Each row was made from one path, in order. Every step used is in the known rows, and no mark comes twice. Write each row's path.
Known rows:
ritap -> kezi -> fegi: [  5.1  -3.4 -13.0  44.7   7.3 -15.4   0.7  -5.4   6.9  -8.9  -3.3   7.0
  21.5   4.4  -9.0  19.1 -26.6 -10.9 -15.0 -21.5]
kigi -> muzu -> ritap: [  8.4  23.0  -7.3  35.0 -34.0 -19.2  -5.0  25.9   9.7   2.2  50.0   5.5
  17.9  25.9   3.5  -8.6 -12.3 -17.1   2.0 -25.0]
kigi -> nasagar -> fegi -> kezi: [ -4.5  11.2  -6.5  42.1  -4.8  -7.0 -19.8   0.8   3.8   1.2  18.9 -11.0
  18.1  17.8  13.7  17.5 -31.8   1.7   2.9 -40.1]
ritap -> nasagar: [ -1.0   8.5   5.1  30.3 -14.2 -13.3 -17.3  -7.7  23.8 -13.9   4.5  -1.9
  11.0  20.3  -5.8  14.7 -13.8 -27.2   4.2 -27.1]
nasagar -> kigi -> muzu -> ritap -> kezi: [ -0.7  10.2 -28.1  64.8 -26.5 -21.9  -9.5  17.9   3.4   3.8  52.8  18.9
  21.2  20.7  -2.7 -10.9 -24.8  -3.4   0.9 -27.6]
muzu -> fegi -> kezi: [ 13.7   8.7  -8.7  36.8   5.9   0.0 -15.9   4.4   5.0   8.3  15.9 -10.0
  15.6  22.7   4.7  10.0 -27.9 -12.4 -12.5 -31.0]
fegi -> kezi: [  8.2  13.4  -4.4  32.1  11.7  -6.5 -15.4   7.1  12.8   1.5   5.5  -3.1
  14.0  24.2  -3.7   8.1 -24.5 -13.1 -11.5 -21.1]
nasagar -> fegi: [  9.0   3.6 -15.9  40.2 -13.6 -14.9  -5.5  -0.4   4.8  -2.9  33.3  -4.4
   6.3  14.4  14.1  19.6 -22.9  -7.7 -12.5 -30.4]
kigi -> muzu -> fegi -> kezi -> ritap: [ 10.3  20.6 -13.8  31.9 -24.6 -20.5 -23.7  12.3  -1.2  13.8  17.5   6.1
  27.7  12.9  -9.6  -2.5 -19.7 -12.3 -21.2 -30.0]
beve -> fegi -> kezi -> ritap -> nasagar -> kigi: [-22.0  -4.7 -16.6  63.8 -27.1 -29.2 -14.8 -29.3   1.6   5.8 -21.1  25.2
  33.6   2.5 -15.6   4.0 -31.5  -7.8 -16.7 -25.7]
ritap -> muzu -> fegi: [ 25.0   8.5  -5.5  41.6 -17.2 -12.7 -19.1   3.9  12.9   4.8  17.0  -8.9
  17.8  24.8   3.2  16.8 -31.9  -4.7  -6.0 -29.5]
fegi -> kezi -> ritap -> nasagar -> kigi: [ -6.9  -3.8 -15.7  50.8 -14.5 -28.3 -18.2 -17.0   7.1   7.8 -14.0  12.7
  18.3   6.2 -21.2   4.6 -33.3 -11.2 -13.2 -36.7]
beve -> fegi: [ -8.0   8.7  -2.8  40.8 -17.6 -15.1   1.7  -6.0   7.6  -6.9   9.1   7.9
  25.4  20.7   8.6   9.2 -14.1 -13.8  -7.6  -9.6]
ritap -> muzu: [ 19.1  13.2  -0.6  36.6  -9.8 -20.0 -18.3   6.6  20.6  -2.2   6.7  -2.2
  16.4  26.7  -3.6  14.8 -28.2  -5.2  -5.3 -19.1]
kezi -> ritap: [  9.6   7.0  -9.9  27.3 -17.5 -29.0   2.9   3.3   5.4   2.0  -1.4   0.5
  12.5  14.8 -13.3   7.9 -20.6 -12.7 -19.8 -24.1]
fegi -> kezi -> ritap: [ 10.7  10.5 -12.3  31.2  -1.2 -22.1 -10.2   3.8   5.3   8.4 -11.1   1.1
  16.6  15.1 -18.4   5.6 -28.9  -9.2 -27.9 -25.1]
nasagar -> fegi -> kezi -> ritap -> muzu: [ 24.5   9.0 -21.6  53.8 -15.4 -29.2 -31.3  -4.4   4.9  13.5  -3.0   2.3
  20.4   7.5 -11.8  19.4 -47.6  12.5 -37.6 -33.5]
kezi -> ritap -> nasagar -> kigi -> muzu -> fegi: [ -8.2   2.7 -17.3  47.1 -53.6 -33.0 -17.9  -7.9   0.6   5.4  24.8  17.8
  25.4   3.6  -7.6  -1.9 -17.3 -17.4   0.0 -40.8]
beve -> fegi -> kezi -> ritap -> nasagar: [-11.9   8.5  -3.7  47.5 -23.6 -22.3 -22.2 -24.3  10.1  -1.7 -30.4  15.4
  34.4   8.7 -19.8  10.0 -24.0 -15.9 -22.1 -21.1]

Which path is each row?
[  8.6   5.3  -8.4  39.3 -16.0 -14.4 -27.3 -13.9   7.6   6.9 -12.9  -4.3
  20.5  11.0 -18.8  12.9 -30.0 -19.0 -18.7 -42.1]  muzu -> fegi -> kezi -> ritap -> nasagar
[  7.4   9.9 -16.2  52.2 -22.4 -21.5  -2.0  13.1   3.1  -2.3  30.4  16.7
  29.6   6.4  -7.8   1.4 -21.8 -11.2  -9.7 -26.6]  kigi -> muzu -> ritap -> kezi -> fegi
[ 16.3   6.0 -16.4  36.1  -7.4 -15.2 -10.6   1.4  -3.2  15.3  -1.3  -6.0
  19.5  13.3 -11.0   8.0 -31.8  -8.3 -28.1 -36.2]  muzu -> fegi -> kezi -> ritap
[  2.6   6.6  -8.7  48.0  -6.8  -7.6 -34.7 -16.0  15.4  -4.9  11.5  -1.8
  12.7  11.5   1.1  21.3 -28.6 -13.6 -11.5 -37.7]  ritap -> nasagar -> fegi -> kezi
[ -1.4   9.5 -13.7  41.4 -18.1 -22.1 -15.1  -2.6  -4.0   8.2   2.0  -6.8
  20.9   9.3  -0.8  15.2 -36.0   5.7 -12.7 -44.9]  kigi -> nasagar -> fegi -> kezi -> ritap
[ -2.1  -5.8 -13.4  59.3 -32.2 -20.2   0.0  -6.4   9.3   2.3  28.7   5.3
  10.1  18.5  -0.7   0.9 -30.0 -15.9   8.1 -42.7]  muzu -> ritap -> nasagar -> kigi
[ 10.8  12.9 -11.5  51.2 -23.7 -27.7 -32.5  -2.7   3.9  11.7  -7.3  -4.8
  27.6  11.4  -6.8  20.0 -48.4  17.4 -14.0 -42.8]  kigi -> nasagar -> fegi -> kezi -> ritap -> muzu
[ -1.2  -8.2 -21.2  56.3 -21.0 -21.0 -18.9 -19.0  -1.0  14.5  -4.1   6.1
  20.7   4.7 -14.9   6.6 -37.2 -10.7 -14.6 -47.0]  muzu -> fegi -> kezi -> ritap -> nasagar -> kigi
[ -8.9  10.8 -13.3  39.7 -25.0 -25.6  -6.4  13.7   6.3   0.3  43.4  18.8
  18.6  16.9   7.6  -7.3 -11.8 -11.8   7.9 -18.9]  nasagar -> kigi -> muzu
[  3.8   0.8 -15.5  42.9 -34.9 -29.1 -16.5 -18.8   8.3  -4.6   4.1   1.3
  11.1   2.4  -8.3  21.7 -24.7 -13.9 -19.5 -41.3]  kezi -> ritap -> nasagar -> fegi
[  9.6   2.8 -13.3  55.4 -36.1 -14.6 -11.8  -9.1  10.3  -2.7  37.4  -5.5
   7.4  15.2   7.6  16.5 -28.5 -14.0  -5.3 -47.3]  muzu -> ritap -> nasagar -> fegi
[  2.8  10.1  -3.3  34.3 -10.4 -21.5 -26.5 -11.1  15.8  -0.3 -23.6   2.4
  19.0  11.9 -26.5  10.4 -26.5 -19.3 -18.2 -31.8]  fegi -> kezi -> ritap -> nasagar
[-16.4   9.7  -5.8  42.6 -33.8 -25.2 -22.5  -1.1  17.2  -8.5  32.0  20.3
  20.5  14.3  -0.4  -2.0  -9.4 -21.9  17.5 -25.4]  ritap -> nasagar -> kigi -> muzu
[ 22.0  10.9  -8.3  36.3 -23.7 -34.7 -13.3   3.4  13.2   4.7 -10.6   2.0
  19.1  17.1 -18.6  12.3 -32.8  -1.0 -20.5 -22.9]  kezi -> ritap -> muzu
[ 27.9   6.5 -11.8  41.7 -29.4 -27.8 -14.9   1.2   4.9  11.1  -0.4  -4.6
  21.1  16.0 -11.1  15.0 -36.2  -0.4 -22.0 -33.6]  kezi -> ritap -> muzu -> fegi
[ 15.2   9.5 -16.7  51.9  -6.8  -9.8  -5.2  11.9  10.3  -2.0  25.0  -4.0
  12.0  27.7  -8.0   6.3 -29.7  -8.3 -12.2 -29.2]  muzu -> ritap -> kezi
[ -2.2   9.4 -18.6  48.3 -15.5 -11.8 -20.7  10.8  -2.6  13.7  43.8  13.0
  24.6  15.5   8.8  -6.8 -23.6  -7.6  -0.8 -30.2]  nasagar -> kigi -> muzu -> fegi -> kezi
[  1.0  22.6   1.3  38.3 -43.3 -19.2 -21.2  10.6  20.2  -6.8  38.3   7.4
  19.4  22.9  -4.1  -3.8 -10.0 -27.5   9.9 -32.0]  kigi -> muzu -> ritap -> nasagar
